What can hang from each mark
k199: k16 k192
k9: k211 k621 k657
k192: k199
k16: k199 k405
k657: k9 k797
k405: k9 k16

Every row comes from one small tree of marks. Brackets hold a mark, then the marks that hang from it, in the order of their numbers. Every link used is in the known rows. Which tree was each row made from?
In the rows, 128 means zero.
Known rows
{k192 {k199 {k16 {k405 {k9 k621 k657}}}}}: [108  76  86 148 122  91 130 115 132 109 103 102 116 159 109 117 130 140]
{k405 k9 k16}: [ 98 158 128 112  97  71 159 152 130 114 108  80 142 174 115 121 146 130]
{k405 {k16 k199}}: [ 87 137 132 141 132  93 149 134 113 134 128 105 112 158 122 135 156 157]
{k16 k199 {k405 k9}}: [102  89 151 179 117 105 134 141 152  98 137 128  68 164 136 102 168 173]
{k405 k16}: [100 153 123 120 124 102 146 136 123 133 126 102 135 153 111 131 149 136]
{k199 {k16 {k405 {k9 k211 k621}}} k192}: [118  65  98 117 150  68  87 117 131 114 142 141 108  87 137  85 138 119]
{k9 k211 k621 k657}: [185  80 168 170  89  46  69 157 135 183  83 135  93 107 101  88  72  86]
{k405 {k9 k211 k621 k657} k16}: [139 123 156 141  70  12 116 173 135 152  77  86 118 159  95  93 106 101]
{k9 k211 k621}: [173 114 159 165 120  70 106 157 135 178  88 142  85 126 104 103  85 107]
{k405 {k16 {k199 k192}}}: [ 93 124 123 133 146  87 135 128 105 131 131 113 109 141 131 129 161 149]
{k192 {k199 {k16 {k405 {k9 k211 k621}}}}}: [110  86  93 149 134  89 138 120 134 115  93 105 103 163 110 121 127 142]
{k16 k199 {k405 {k9 k211 k621 k657}}}: [130  65 170 200  99  64 106 155 154 125 115 132  52 154 123  83 141 153]
{k16 {k199 k192} {k405 {k9 k211 k621}}}: [132  64 152 185 134  65 105 147 144 118 120 143  40 138 136  80 152 154]
{k9 k621 k657}: [166  88 144 163  83  76  83 145 129 160 111 136 120 119  99  92  98 102]
{k199 {k16 {k405 {k9 {k657 k797}}}} k192}: [102  48  90 112 148  87  80 107 135  93 159 140 122  89 147  84 148 133]
{k657 {k9 k621} k797}: [112  90 122 187 158 131  89 127 130 120  97 150 109 185 122  90 126 166]
{k192 {k199 {k16 {k405 {k9 k211}}}}}: [102  87  89 139 139  99 140 114 134 107  98 100 108 159 119 128 132 144]
{k405 k9}: [125 133 134 121 102  96 143 142 137 109 110 107 135 148 132 118 124 122]
{k405 {k9 k211 k621} {k16 {k199 k192}}}: [122 119 150 150 114  14 134 164 118 147  85 101  85 157 118 100 126 129]

Which tree is each row?
[102 141 143 154  95  43 156 163 122 133 101  95 109 184 108 110 138 147]
{k405 {k9 k621} {k16 k199}}
[108  85 132 172 173 127  84 121 132 118  86 139 102 170 139 102 121 159]
{k657 {k9 k211} k797}
[ 99  78  83 139 127 102 133 109 132 100 107  98 121 157 117 126 136 143]
{k192 {k199 {k16 {k405 {k9 k657}}}}}
[115  56  93 117 137  70  80 114 129 108 149 139 120  85 135  80 141 117]
{k199 {k16 {k405 {k9 k621 k657}}} k192}
[ 91 129 128 126 120  56 150 143 113 111 112  91 116 160 136 119 155 145]
{k405 k9 {k16 {k199 k192}}}
[131 111 156 149  79  23 113 172 145 144  84  94 113 168 101  88 108 120]
{k405 {k9 k211 k621 {k657 k797}} k16}
[132 106 150 152 109 101 124 151 167 108 120 122  88 152 121  93 147 137]
{k16 {k405 {k9 k211}}}
[103  89  84 146 133 101 142 116 133 107 104 105 114 166 109 122 134 148]
{k192 {k199 {k16 {k405 {k9 k621}}}}}
[110  66  94 107 154  77  91 112 130 106 145 138 113  84 144  93 143 121]
{k199 {k16 {k405 {k9 k211}}} k192}
[126  83 138 192 162 109  79 134 134 136  78 149  90 177 123  87 108 156]
{k657 {k9 k211 k621} k797}
[112  67 133 174 157 116 106 122 134 106 152 151  57 125 146  99 177 168]
{k16 {k199 k192} k405}
[ 90  75 110 130 120 101 108 119 151  99 154 128 133 125 129 101 138 146]
{k199 {k16 {k405 {k9 {k657 k797}}}}}
[130 148 151 138  91  31 143 173 136 149  79  90 112 170  99 103 115 115]
{k405 {k9 k211 k621} k16}
[150  88 157 169  87  75 101 159 168 124 112 126  83 148 108  75 132 125]
{k16 {k405 {k9 k211 k621 k657}}}
[120 125 150 121  80  32 124 159 133 134  85  76 129 152 112 109 118 104]
{k405 {k9 k211 k657} k16}
